Each row was made from one small tree. Brackets hold a mark, then the marks that hang from it, in alphabetical order. Every link used is in the known rows. Write each row's tree.
Known rows
(tiku fabaf (pavenop gipov)): [ -4.7  34.5   8.2   4.1  -6.4   3.7  -8.8 -26.9  -6.0   6.6 -28.1  -5.7
   0.5   5.0  11.3   1.3   0.3  -6.6   0.5   1.3  -0.6]
(vafef (gipov (fabaf tiku) fuvu)): [ -4.7 -14.4  -2.0   6.3  -7.7   7.7   4.6  34.6  15.5   3.7   3.8  -1.4
   0.8   4.3  -9.8 -32.7  -2.5  -3.8   7.2   5.8 -15.2]
(fabaf (tiku (pavenop (gipov fuvu)) susu)): [ -5.0 -13.4   3.0   4.3  -6.7   3.1   1.9   5.5  11.6   5.8  -1.6   0.3
  -1.2  -0.8   3.0   9.5   4.9  -6.9  10.6   3.9  -2.7]
(pavenop (gipov vafef) (tiku fabaf)): [ -6.4  -6.0  11.7  -1.3  -7.6  -2.6 -16.4 -24.8   2.3  38.4   3.9  -7.5
  -3.5  18.7  11.4 -20.2   4.9   5.0  -2.0  -3.0  -3.2]
(fuvu gipov): [ -2.6   2.0  -6.6   3.8  -2.6  -0.6 -11.2  -4.7   2.2   0.9   9.4   4.6
  -1.7  10.3   0.1 -17.0   4.1   1.4  -9.9  22.1   2.7]
(fuvu (gipov fabaf pavenop vafef)): [ -7.2   0.5  -0.4   4.3  10.7  -5.3 -14.5  15.2   6.7   8.5  52.6   1.9
  -3.1  18.1  -5.8 -55.3 -15.2  26.2  -4.8  17.2  -6.4]
(pavenop gipov (tiku fabaf susu)): [ -6.3  -0.1   8.3  -1.5 -11.0   4.4  -3.9 -23.6  -2.1  42.9 -12.0  -2.4
  -3.4  12.8  15.3  14.1  14.4  -4.5   4.6  -5.2   2.7]
(pavenop (tiku susu)): [ -1.0 -21.1  -5.6  -5.0   0.2   2.2   4.4   0.6   1.7  20.5   3.4   3.4
  -3.5   0.5   6.8  33.2  16.3  -1.0   6.7  -4.4   5.1]
(fabaf (tiku (pavenop gipov) susu)): [ -4.0 -12.8   5.0   2.4  -3.7   3.5  -2.8  -8.9  13.0   7.3  -9.6   1.3
  -1.1  -5.1   5.7  17.3   4.8  -2.9   8.8   4.8  -0.9]
(tiku fabaf (pavenop gipov) susu): [ -4.7  40.5   5.5   4.4  -6.1   7.1  -4.6 -25.0  -9.3  17.8 -34.5   0.3
  -1.4   2.5  20.5  21.6   3.7  -4.5   9.8  -3.2   4.5]
(fabaf (tiku susu)): [ -0.5 -28.1  -0.5   1.7  -1.2   1.1   3.9   2.4  13.4  17.7   3.7   6.7
  -1.4  -5.4   4.7  21.8   5.4   1.5   9.0   2.4  -1.4]
(fabaf tiku): [ -0.5 -32.8   0.0   1.5  -1.6  -0.9  -0.8   0.7  16.2   7.0   9.2   1.1
  -0.3  -4.7  -2.4   5.4   3.4   0.0   0.8   6.2  -5.7]
(fuvu (gipov vafef)): [ -2.9   0.7  -5.0   3.4   1.0  -4.9 -18.7  -4.4   5.1   6.2  19.8   4.4
  -3.1  14.7   3.0 -34.6  -2.7  12.4  -8.7  21.3   1.2]
(fuvu (gipov fabaf (pavenop (tiku susu)))): [ -8.3 -12.0  -5.5   1.7   7.1   0.0  -2.9  14.6   5.5  16.5  44.5   4.6
  -4.3  13.5  -4.1 -16.8   2.9  14.7  -1.0  15.8  -1.5]
(tiku (pavenop (gipov fuvu vafef)) susu): [-6.8 23.1  3.4  3.2 -2.9  2.2 -4.0  6.5 -3.8  1.7 -4.8 -1.2 -1.2  8.2
 10.5 -9.9 -4.0 -0.1 13.5 -4.1  2.5]
(fuvu (gipov pavenop)): [ -5.4   2.1  -2.1   3.0   7.6  -2.7  -7.8  -2.1   1.8   7.2  25.5   3.8
  -2.0   9.7  -0.3 -31.1  -0.1  11.6  -7.5  20.9   1.2]
(gipov fuvu pavenop): [ -5.6   1.4  -0.1   2.2   8.2  -3.9  11.1  32.0  -2.6   5.2  36.3  -3.5
   1.2   9.3  -4.8 -34.1  -6.0   4.5   7.2  -2.7  -2.8]
(fabaf (tiku (pavenop (gipov vafef)) susu)): [ -4.9 -14.3   5.8   2.7  -1.8   1.4  -7.2  -8.8  14.8  10.9  -2.7   1.5
  -2.2  -2.5   7.7   6.2   0.6   3.5   9.4   3.2  -2.6]
(vafef (gipov fuvu pavenop)): [ -5.8   7.7   0.8   3.1   4.0   6.0   6.2  20.5   0.1   9.4  -2.2  -2.3
   1.9   5.3   0.5 -43.3  -1.1   1.9   7.6   1.2  -6.9]
(fabaf (tiku pavenop susu)): [ -1.1 -19.3  -3.9   1.9   1.1   2.6   2.7   0.1  12.9   2.7  -5.6   5.4
  -2.0 -10.7   5.1  32.8   7.0  -1.3  10.0   4.9  -0.6]

Write each row's tree
[ -6.5 -10.9  -6.0   0.2   7.4  -0.9  -4.9  -1.5   2.0  20.2  28.1   5.4
  -3.7  10.2   4.7  -9.5  10.9  10.3  -2.4  17.5   4.0] | (fuvu (gipov (pavenop (tiku susu))))
[ -4.7  -2.5  -1.0   4.7  -1.3  -5.4   0.5  48.0   5.5  -1.8  49.8  -4.0
  -1.1  18.0 -11.7 -47.7 -19.6  10.2   7.1  -4.5 -11.4] | (gipov fabaf fuvu vafef)
[-1.4 -8.9 -5.3 -2.4 -2.1  2.3  3.1 -9.0 -1.5 35.8 -5.4  3.7 -3.9  2.9
 15.3 38.1 17.3 -1.4  7.4 -5.1  3.4] | (pavenop (tiku fabaf susu))
[ -7.7 -15.4  -2.3   5.4   6.4   0.2  -3.5  15.8  12.8  15.0  44.6   6.0
  -2.6   8.7  -6.2 -23.2  -4.8  16.1  -0.3  20.3  -5.6] | (fuvu (gipov (fabaf (tiku susu)) pavenop))
[-4.5 -6.2 -0.1 -3.1 10.7  0.1  5.8 -3.9 -2.6 35.9 16.1  1.3 -3.0  2.9
 12.2 12.6  8.0 11.2  8.3 -5.7  1.4] | (gipov (pavenop (tiku fabaf susu)))
[ -5.6 -15.2  -5.9   6.5  -4.7   2.2  12.4  48.5  13.2  -6.0  32.5   0.4
  -0.5   3.5 -10.5   0.9  -5.1  -3.2  14.1   0.9  -8.8] | (gipov (fabaf (tiku pavenop susu)) fuvu)
[ -7.2  -3.9   7.1   1.6 -15.1   0.2  -2.1  -2.6   0.1  31.3   5.6  -8.3
  -0.6  21.9   4.5 -15.7  12.0 -11.8  -0.4  -2.3  -3.4] | (pavenop (gipov fuvu) (tiku fabaf))
[ -4.5  -9.0   1.1  -2.3   7.4   7.2   0.1  -2.1   3.7  18.6  -9.3  -1.2
  -0.5  -0.9   3.7 -19.4   7.8   7.0   3.7   2.0  -5.1] | (vafef (gipov (pavenop tiku)))
[ -5.1  -8.5  -3.6   6.9  -6.6   8.7   4.6  32.4  15.0  -5.3  -2.1  -1.8
   1.3   1.9  -9.3 -25.5  -1.8  -4.8   8.1   6.3 -14.7] | (vafef (gipov (fabaf (tiku pavenop)) fuvu))
[ -7.9 -10.1  -1.6   2.1   3.7   6.8   8.4  35.3   5.8  12.1  20.0  -4.5
  -0.3   9.1  -8.4 -39.9  -0.8   4.7   8.5  -0.7 -12.2] | (vafef (gipov fabaf fuvu (pavenop tiku)))
[ -7.9 -14.2   6.6  -0.8  -8.1  -1.9  -4.2   9.2   3.1  31.2  20.1  -4.6
  -3.3  21.9   7.0 -21.6   6.5   1.4   8.5  -6.4   0.4] | (pavenop (gipov fuvu vafef) (tiku susu))
[ -9.2   7.0  13.4   5.2  -9.2  -2.4  -7.1  24.7   4.7   6.1  32.8  -9.1
  -0.2  23.5  -8.8 -62.2 -18.3   6.1   4.0  -3.4 -10.3] | (pavenop (gipov fabaf fuvu vafef))
[ -6.4  -6.5  -3.6  -0.2   3.9   7.0   9.2  21.0   1.4  22.7   0.4   0.2
  -0.5   4.6   5.1 -22.5   8.8   1.2  12.2  -0.9  -4.3] | (vafef (gipov fuvu (pavenop (tiku susu))))
[ -7.4 -12.9  16.3   2.8  -9.3   2.1  -5.9   2.4  12.9   9.5  15.3  -6.9
  -0.1   9.8 -10.2 -27.1  -8.3   1.3  -0.2   2.1 -10.8] | (pavenop (gipov (fabaf tiku)))
[ -5.2 -18.5  -4.7   5.8   0.0  -2.9 -14.9  13.4  16.5  13.0  38.9   7.3
  -4.1  14.0  -2.5 -26.8  -6.8  17.1  -1.5  20.3  -5.9] | (fuvu (gipov (fabaf (tiku susu)) vafef))
[ -8.1 -18.4  -1.3   5.3   5.6  -1.5  -6.3  15.0  14.3   8.5  47.7   3.0
  -2.1   9.8 -10.1 -34.3  -6.4  15.8  -5.4  22.6  -7.6] | (fuvu (gipov (fabaf tiku) pavenop))
[ -6.5   7.4  12.1   3.9  -8.4  -3.3  -8.5   8.2   0.8  10.2  16.2  -7.7
   0.5  21.7   0.3 -54.9 -10.4   1.8   2.3  -2.0  -4.6] | (pavenop (gipov fuvu vafef))
[ -3.4 -16.0  -2.0   2.8  -0.3   3.6   4.7  19.8  14.3  -2.9  15.8   3.1
  -2.0  -5.3  -6.1  17.6  -4.5   5.1   9.7   1.0  -7.3] | (gipov (fabaf (tiku pavenop susu)))
[ -1.3  33.0  -5.5   3.5   0.6   5.7   1.8 -13.7  -8.7  12.5 -28.8   5.4
  -1.7  -4.7  20.8  40.7   6.0  -2.0  12.1  -2.3   5.2] | (tiku fabaf pavenop susu)
[-6.7 -3.3 -6.1  1.1  6.5 -1.1 -6.3 -8.0  0.2 30.1 22.2  6.5 -3.6 11.6
  9.3 -6.0 10.6 10.5 -2.6 17.7  3.6] | (fuvu (gipov (pavenop (tiku fabaf susu))))
[ -5.2 -15.6  -5.4   6.0   1.0  -4.0 -18.2  10.5  17.7  -2.3  36.0   3.6
  -4.0  11.1  -6.6 -31.1  -8.0  15.0  -5.6  24.0  -7.9] | (fuvu (gipov (fabaf (tiku pavenop)) vafef))
[ -7.7  -9.8  14.3   3.3  -8.8   4.3  -3.1   3.9  11.3  14.7  12.4  -3.9
  -0.2   8.3  -5.6 -16.8  -6.7   1.7   4.6  -0.6  -7.5] | (pavenop (gipov (fabaf (tiku susu))))
[ -4.3  -0.2  -3.6   4.6   0.3  -4.4 -16.9  12.0   7.4   2.0  36.4   4.0
  -3.4  16.9  -6.2 -41.7 -10.0  16.3  -6.8  19.1  -5.7] | (fuvu (gipov fabaf vafef))
[ -5.8  -2.0   7.2   0.2  16.6  -5.6  -4.2  24.8   5.2   9.3  54.1  -3.8
  -1.3   9.4  -7.3 -49.1 -25.4  30.4   5.8  -5.7 -11.1] | (gipov fabaf pavenop vafef)
[ -5.9 -21.8  -1.7  -1.4  11.5  -9.9   2.0  31.3   3.7  19.5  56.1  -5.4
  -2.5  16.2  -1.4 -43.3  -4.3  16.0   7.2  -4.8  -5.8] | (gipov fuvu (pavenop tiku) vafef)
